What can hang from each mark
q999: q160 q180 q236 q624 q800
q249: q342
q947: q236
q786: q249
q744: q999
q624: q140
q160: q252
q236: q249 q947
q800: q722
q180: q999

Each row was made from one small tree. The marks that hang from a mark follow it in brackets, in the order of their numbers. Every link used is in the known rows. Write each row's tree.
Known rows
q999[q180 q236 q624[q140] q800]: [-1.32 -1.67 -1.65 -0.47 -1.05  0.69  1.77 -0.24 -0.13  0.97  0.16 -0.80
  4.21 -0.59 -0.75 -0.40  1.64  0.61  0.57 -0.54  1.61 -0.01  1.46 -0.06
  1.63 -7.33 -0.66 -0.72  1.69 -0.29  1.52]
q999[q160 q180 q236 q624[q140] q800[q722]]: [-1.64 -1.56 -1.27 -0.62 -1.09  1.00  2.81  0.09 -0.09  0.00  0.34 -1.27
  4.13 -0.37 -1.11 -0.47  3.07  0.02  0.81 -2.98  1.16 -0.58  1.79 -1.35
  0.49 -8.97 -0.29 -0.90  2.00 -0.74  1.76]
q947[q236[q249[q342]]]: [-0.73  0.59 -0.69 -0.94 -0.06  0.57 -0.23 -0.05  0.31  0.72 -0.55  0.28
  1.01 -0.24 -0.99 -0.38 -0.08 -0.87 -0.88 -0.48 -1.39 -0.08  0.22 -0.30
 -0.68  0.75  0.53  0.21 -0.10  0.46  0.13]
q999[q236]: [-1.12 -1.35 -0.45  0.03 -0.10  0.45  0.28  0.07 -0.03  0.18 -0.32 -0.12
  0.93  0.35 -0.31  0.31  0.70 -0.45 -0.04  0.12  0.22 -0.69  0.43  0.11
 -0.05 -1.48 -0.80  0.10 -0.13 -0.19  0.59]
q180[q999[q160[q252] q236 q624 q800[q722]]]: [-1.07 -2.36 -0.12 -0.21 -1.15  0.31  2.64  0.20  0.58 -0.41 -0.08 -1.02
  5.11  0.81 -1.27  0.10  3.01  0.12  0.38 -3.44  0.62 -0.09  1.46 -0.98
 -1.30 -5.79 -1.06 -0.75  1.79 -1.17 -0.08]
q180[q999[q160 q624 q800[q722]]]: [-0.08 -0.84  0.22 -0.02 -0.94 -0.04  2.49  0.01 -0.23 -1.21  0.56 -0.60
  3.92  0.09 -0.86 -0.13  1.09  0.37  0.29 -3.40  0.66  0.41  0.64 -1.01
 -0.75 -4.44 -0.31 -0.20  2.30 -0.96 -0.33]
q800[q722]: [-0.77  0.05  0.08 -0.31  0.25  0.26  0.20  0.17 -0.25 -1.03  0.26 -0.38
 -0.30  0.48  0.29  0.16  1.62 -0.06 -0.18 -1.40 -0.25 -0.01  0.44 -0.71
 -0.93 -0.44 -0.41 -0.33  0.02 -0.16 -0.16]
q624[q140]: [-0.10 -0.46 -0.30 -0.19 -0.64  0.18  0.59  0.07 -0.11 -0.09 -0.55 -0.28
  0.06 -0.22  0.19 -0.64  0.17  0.60 -0.28  0.30  0.29 -0.07 -0.02  0.05
  1.25 -1.20 -0.04  0.16  0.35  0.28  0.15]
q160[q252]: [-0.04 -0.58  0.30 -0.30 -0.18  0.18 -0.15  0.07  0.77  0.43 -0.37 -0.35
  0.31  0.64 -0.11 -0.11  1.20 -0.11 -0.10 -0.08 -0.11  0.07  0.18 -0.09
 -0.46 -0.28  0.28 -0.60 -0.61  0.00 -0.11]
q744[q999]: [ 0.61  0.34  0.30 -0.45  0.03  0.31  0.78  0.46  0.39 -0.20  0.29 -0.15
  0.17 -0.43  0.00 -0.40 -0.05  0.04  0.20  0.18  0.26 -0.55  0.08  0.00
 -0.47 -0.46  0.75  0.26  0.07 -0.18 -0.31]
q999[q160[q252] q236[q947] q624 q800[q722]]: [-1.51 -2.81 -0.51 -0.88 -0.25  0.85  2.45  0.15  0.47  0.50 -0.08 -0.60
  4.03  0.70 -1.86 -0.05  4.95 -0.66 -0.19 -1.38  1.09  0.20  0.85 -0.89
 -1.50 -6.54 -1.24 -0.95  0.91 -0.72  1.03]
q999[q160 q180 q236[q249] q624 q800]: [-0.88 -2.56 -1.67 -0.43 -1.23  0.37  2.08 -0.37  0.00  1.25  0.54 -0.37
  5.14 -1.22 -2.07 -0.33  1.29 -0.58  1.09 -2.25  1.11 -0.13  1.28 -1.20
  0.51 -7.98 -0.47 -0.36  1.46 -0.64  1.47]
q999[q160[q252] q180 q800]: [ 0.54 -0.70  0.22 -0.42 -1.29  0.39  0.81 -0.14  0.95  1.81  0.29 -1.41
  2.15  0.62 -0.91 -0.23  2.43 -0.35  1.09 -2.67  0.17 -0.51  0.84 -0.64
  0.83 -5.19  0.88 -0.98  0.71 -0.38  0.48]
q180[q999[q160 q236 q624 q800[q722]]]: [-1.08 -1.90 -0.43  0.02 -0.86  0.27  2.61  0.08 -0.10 -0.84  0.13 -0.93
  5.20  0.13 -1.26  0.14  1.39  0.17  0.56 -3.16  0.79 -0.17  1.15 -0.99
 -0.81 -5.75 -1.14 -0.13  2.25 -1.09  0.20]
q744[q999[q180 q800]]: [ 0.47  0.37 -0.20 -0.77 -0.69  0.81  1.02  0.05  0.29  0.80  0.76 -0.53
  1.52 -0.34 -0.30 -0.46  1.27 -0.01  1.24 -1.04  0.61 -0.47  0.64  0.25
  0.15 -3.95  1.17 -0.33  0.99 -0.38  0.05]
q744[q999[q800]]: [ 0.42 -0.19  0.26 -0.56 -0.72  0.46  1.61  0.14  0.22  0.23  0.26 -0.10
  1.37 -0.13 -0.26 -0.48  0.62  0.60  0.50 -0.41  0.76 -0.32  0.41  0.42
  0.22 -2.23  0.70  0.18  0.87 -0.43 -0.34]
q947[q236[q249]]: [-1.16  0.48 -0.55 -0.77 -0.16  0.00 -0.08 -0.19  0.00  0.24 -0.21  0.71
  0.49 -0.40 -0.83 -0.48 -0.11 -0.12 -0.49  0.82 -1.12  0.12  0.01 -0.47
 -0.03 -0.12  0.55  0.33 -0.36  0.49 -0.50]
q180[q999[q800]]: [ 0.18 -0.84  0.32  0.18 -0.95 -0.22  0.41 -0.26 -0.01  0.02 -0.06 -0.20
  2.45  0.19 -0.39  0.02 -0.27  0.79  0.19 -0.78  0.41  0.36  0.13  0.55
  0.77 -1.49 -0.79  0.18  1.53 -0.32 -1.05]
q180[q999[q800[q722]]]: [-0.75 -0.64  0.40 -0.06 -0.42 -0.03  0.81 -0.10 -0.30 -1.12  0.24 -0.28
  2.04  0.84  0.02  0.08  1.35  0.84  0.23 -1.89  0.14  0.38  0.48 -0.05
 -0.47 -1.54 -0.97 -0.06  1.55 -0.49 -1.25]
q786[q249]: [-0.26  0.11  0.11  0.08 -0.76 -0.24  0.41 -0.34 -0.56  0.52 -0.16 -0.66
  0.74 -0.24  0.30  0.02 -0.13  0.04 -0.09 -0.01 -0.82 -0.33 -0.10 -0.11
  0.51 -0.56 -0.31 -0.01  0.13  0.16  0.18]

Which tree is each row?
[-1.09 -3.11 -1.41 -0.46 -1.39  0.38  1.95 -0.23  0.66  1.92  0.19 -0.74
  5.27 -0.59 -2.01 -0.49  2.11 -0.52  1.12 -2.51  0.77 -0.24  1.42 -1.09
  0.37 -8.21  0.08 -0.90  1.12 -0.61  1.40]	q999[q160[q252] q180 q236[q249] q624 q800]
[-1.04 -1.55 -0.81 -0.23 -0.87  0.69  0.42 -0.24  0.03  1.24  0.24 -0.67
  2.26  0.43 -0.70  0.33  1.74 -0.29  0.90 -1.06  0.71 -0.51  1.26  0.16
  0.49 -5.08 -0.74 -0.59  0.65 -0.40  0.82]	q999[q180 q236 q800]
[-0.66 -1.71 -0.42  0.43 -0.38 -0.01  0.91  0.05  0.05 -0.50 -0.13 -0.08
  3.70 -0.53 -0.74  0.42 -0.11  0.15 -0.02 -0.43  0.51  0.14  0.35 -0.07
 -0.57 -2.44 -1.60  0.17  1.16 -0.39 -0.23]	q180[q999[q236 q624]]
[ 1.10  0.63 -0.11 -0.37 -0.20  0.42  2.16  0.40  0.60  0.14  1.05 -0.79
  2.22 -1.42 -0.99 -0.44  0.45 -0.54  0.91 -2.07  0.51 -0.74  0.52 -1.29
 -0.47 -4.75  1.51 -0.39  1.01 -0.52  0.90]	q744[q999[q160 q180 q624]]
[-2.52 -2.72 -1.72 -0.78 -0.44  0.45  1.42 -0.33 -0.45  0.22  1.12 -0.06
  4.21 -0.76 -1.15 -0.19  2.74 -0.02  0.74 -1.98  0.84  0.29  1.57 -0.92
 -0.44 -6.78 -1.00 -0.81  1.23 -0.53  0.97]	q999[q180 q236[q249] q624 q800[q722]]
[-0.18 -2.89 -0.34 -0.07 -1.93  0.37  3.04  0.01  0.85  0.69 -0.79 -1.21
  5.73  0.06 -1.48 -0.64  1.59  0.67  0.23 -1.88  1.06 -0.13  1.04 -0.45
  0.83 -6.63 -0.70 -0.34  2.24 -0.61  0.28]	q180[q999[q160[q252] q236 q624[q140] q800]]
[ 0.69 -1.10 -0.11  0.15 -1.70 -0.03  2.91 -0.17 -0.03 -0.22 -0.13 -0.64
  4.62 -0.86 -1.01 -0.77 -0.09  1.14  0.19 -1.76  1.12  0.49  0.20 -0.59
  1.68 -5.24  0.05  0.19  2.88 -0.44 -0.39]	q180[q999[q160 q624[q140] q800]]
[-1.24 -3.30 -1.33 -1.18 -0.34  0.78  2.20  0.02  0.07  0.91  0.35  0.87
  4.29 -1.29 -2.08 -0.66  2.08  0.08  0.01  1.78  1.49  0.33  0.29 -0.04
 -0.79 -5.43 -1.06  0.46  1.37 -0.29  0.25]	q744[q999[q236[q249 q947] q624 q800]]
[-0.06 -1.74  0.26 -0.46 -1.46  0.08  2.97  0.11  0.52 -0.62 -0.29 -1.17
  4.30  0.34 -0.73 -0.75  2.26  1.10  0.07 -2.89  0.52  0.43  0.84 -1.13
  0.27 -5.80  0.30 -0.62  2.51 -0.73 -0.57]	q180[q999[q160[q252] q624[q140] q800[q722]]]
[ 0.43 -0.22 -0.12 -0.20 -1.00  0.29  1.00 -0.22  0.08  1.13  0.58 -0.96
  1.86 -0.09 -0.89 -0.22  1.11 -0.31  1.01 -2.42  0.37 -0.47  0.57 -0.64
  1.03 -4.89  0.68 -0.49  1.17 -0.44  0.74]	q999[q160 q180 q800]
[ 0.05 -1.20  0.56 -0.11 -1.04 -0.05  2.35  0.02  0.51 -0.56  0.31 -1.08
  4.24  0.64 -0.88 -0.13  2.00  0.65  0.36 -3.26  0.37  0.54  0.84 -1.09
 -1.08 -4.48 -0.07 -0.86  1.77 -1.01 -0.64]	q180[q999[q160[q252] q624 q800[q722]]]
[-0.99 -3.08 -1.37 -0.58 -1.52  0.33  1.81  0.07  0.75  1.45 -0.15 -0.96
  4.24 -0.98 -1.82 -0.89  1.92 -0.57  0.67 -1.79  0.36 -0.24  1.09 -1.58
  0.83 -7.30  0.56 -0.65  0.88 -0.12  1.43]	q999[q160[q252] q180 q236[q249] q624[q140]]
[ 1.07  0.61  0.07 -0.16 -0.10  0.40  2.67  0.51  0.48 -0.41  0.60 -0.34
  2.12 -1.16 -0.95 -0.60  0.00 -0.22  0.34 -1.03  0.75 -0.58  0.04 -1.03
 -0.66 -3.14  1.23  0.09  1.03 -0.58  0.44]	q744[q999[q160 q624]]
[-0.85 -2.37 -0.77  0.07 -0.74 -0.23 -0.22 -0.12 -0.12  0.18 -0.21  0.10
  2.83 -0.34 -1.00 -0.01 -0.79 -0.17  0.40 -0.14 -0.05  0.02  0.22 -0.39
 -0.05 -1.09 -1.78  0.77  0.73 -0.08 -0.73]	q180[q999[q236[q249]]]
[ 0.43 -0.18 -0.79 -0.21 -0.90  0.28  1.76 -0.01  0.08  0.53  0.42 -1.01
  2.34 -1.30 -0.79 -0.76  1.08 -0.14  0.51 -1.73  0.68 -0.16  0.42 -1.43
  1.41 -5.84  1.21 -0.50  1.48 -0.09  1.28]	q999[q160 q180 q624[q140]]
[-0.45 -1.04 -1.15 -0.18 -1.02  0.68  1.95  0.17  0.14  0.59  0.14 -1.18
  3.28 -1.00 -1.13 -0.48  1.02 -0.49  0.48 -1.65  0.98 -0.66  1.04 -1.41
  0.85 -6.93  0.14 -0.44  1.19 -0.32  2.00]	q999[q160 q180 q236 q624[q140]]
[-0.78 -1.77 -0.94  0.31 -0.81  0.09  1.48  0.10 -0.06 -0.56 -0.35 -0.53
  3.77 -0.66 -0.48 -0.28 -0.15  0.58  0.12 -0.01  0.70  0.14  0.45 -0.17
  0.55 -3.46 -0.83  0.31  1.61 -0.22  0.05]	q180[q999[q236 q624[q140]]]
[-0.06 -2.77  0.09 -0.06 -0.34  0.38  1.32  0.29  0.86  0.57 -0.49 -0.60
  4.24  0.09 -1.87  0.09  2.12 -0.98 -0.24 -0.15  0.49  0.37 -0.21 -0.74
 -1.15 -4.00 -1.06 -0.06  0.84 -0.38  0.07]	q180[q999[q160[q252] q236[q947] q624]]
[-1.47 -1.56 -0.83 -0.27 -0.53  0.54  2.95  0.02 -0.26 -0.49  0.17 -0.55
  3.98  0.13 -1.07 -0.06  2.47 -0.38  0.42 -2.85  1.00 -0.54  1.41 -0.97
 -0.63 -6.26 -0.94 -0.54  1.43 -1.18  1.23]	q999[q160 q236 q624 q800[q722]]
[ 0.12 -1.34  0.04  0.51 -0.83  0.07  0.79  0.21  0.28 -0.13 -0.52 -1.05
  2.57  0.03 -1.00  0.12 -0.02 -0.89  0.65 -1.87  0.09 -0.93  0.24 -0.64
 -0.15 -2.40 -1.33  0.54  0.93 -0.56 -0.26]	q180[q999[q160 q236]]
[-0.33 -0.60  0.26 -0.64 -0.85  0.60  1.28 -0.02  0.75  0.55  0.51 -1.47
  1.80  0.99 -0.63 -0.21  3.89 -0.44  1.01 -3.68 -0.06 -0.54  1.17 -1.11
 -0.42 -5.63  0.38 -1.25  0.71 -0.62  0.41]	q999[q160[q252] q180 q800[q722]]
[-1.48 -4.48 -1.40 -0.56 -1.06  0.15  1.83 -0.35 -0.37  0.62 -0.33  0.60
  5.51 -1.36 -1.90 -0.90  1.32  1.01 -0.34  1.67  1.43  1.12 -0.06 -0.04
  1.13 -6.02 -2.08  0.61  2.31  0.04 -0.37]	q180[q999[q236[q249 q947] q624[q140] q800]]
[ 0.91 -0.75  0.58  0.19 -0.83 -0.34  1.50  0.15  0.95  0.08 -0.01 -0.84
  3.40 -0.08 -0.98 -0.08  0.60 -0.07  0.29 -1.88 -0.01  0.43 -0.05 -1.09
 -0.58 -2.52  0.22 -0.34  1.34 -0.48 -0.28]	q180[q999[q160[q252] q624]]
[-0.72 -2.50 -0.95 -0.23 -0.27  0.67  2.32 -0.12  0.01  0.80 -0.14  0.03
  4.01 -0.42 -1.97 -0.16  2.16 -0.55 -0.23  0.08  1.65  0.08  0.25 -0.36
  0.04 -5.93 -1.10 -0.04  1.33 -0.61  1.30]	q999[q160 q236[q947] q624 q800]
[-0.23 -1.17 -0.11 -0.18 -1.15  0.06  2.96 -0.06 -0.12 -1.03  0.10 -1.02
  4.01 -0.34 -0.58 -0.74  1.29  1.24  0.10 -2.75  0.89  0.42  0.57 -1.28
  0.76 -5.59 -0.19 -0.23  2.79 -0.77 -0.32]	q180[q999[q160 q624[q140] q800[q722]]]
[-0.60 -1.56 -0.21 -0.75 -1.21  0.54  3.28  0.11  0.47 -0.02 -0.26 -1.02
  3.06  0.31 -0.59 -0.93  2.96  0.85  0.03 -2.58  0.85  0.15  1.15 -1.20
  0.23 -6.29  0.78 -1.00  1.63 -0.63  0.75]	q999[q160[q252] q624[q140] q800[q722]]
[-0.80 -0.93  0.03 -0.09 -0.26 -0.06  1.63 -0.17 -0.44 -1.23  0.67 -0.26
  3.39 -0.01 -0.25  0.08  1.16  1.01  0.11 -1.79  0.61  1.08  0.67 -0.23
 -0.95 -3.15 -0.82 -0.40  2.09 -0.61 -0.71]	q180[q999[q624 q800[q722]]]
[-0.71 -1.75 -1.27 -0.29 -1.52  0.69  2.71 -0.11  0.11  1.05  0.13 -1.16
  4.52 -0.78 -1.44 -0.67  1.35  0.25  0.79 -2.06  1.51 -0.63  1.20 -0.77
  1.74 -8.67 -0.03 -0.49  2.14 -0.61  1.78]	q999[q160 q180 q236 q624[q140] q800]
[-1.15 -2.06 -0.85 -0.67 -0.32  0.91  0.10 -0.26 -0.02  1.44  0.41 -0.26
  2.24  0.11 -1.33  0.19  2.92 -0.56  0.42  0.50  0.86 -0.17  0.49  0.41
  0.53 -5.10 -1.61 -0.33  0.57  0.00  0.64]	q999[q180 q236[q947] q800]
[ 0.79 -1.27  0.35  0.09 -1.29 -0.14  2.19 -0.11  0.89  0.39 -0.01 -0.79
  4.85  0.23 -1.27 -0.20  0.89  0.45  0.34 -2.26  0.47  0.55  0.40 -0.55
  0.05 -4.33  0.16 -0.49  1.84 -0.73 -0.52]	q180[q999[q160[q252] q624 q800]]
[-1.06 -3.52 -0.96 -0.88 -1.18  0.66  0.77 -0.18  0.82  2.58 -0.11 -0.56
  3.52  0.21 -2.49 -0.59  3.83 -1.19  0.97 -1.10  0.62 -0.32  0.57 -0.70
  0.44 -6.96 -0.93 -0.37  0.53 -0.12  0.97]	q999[q160[q252] q180 q236[q249 q947] q800]
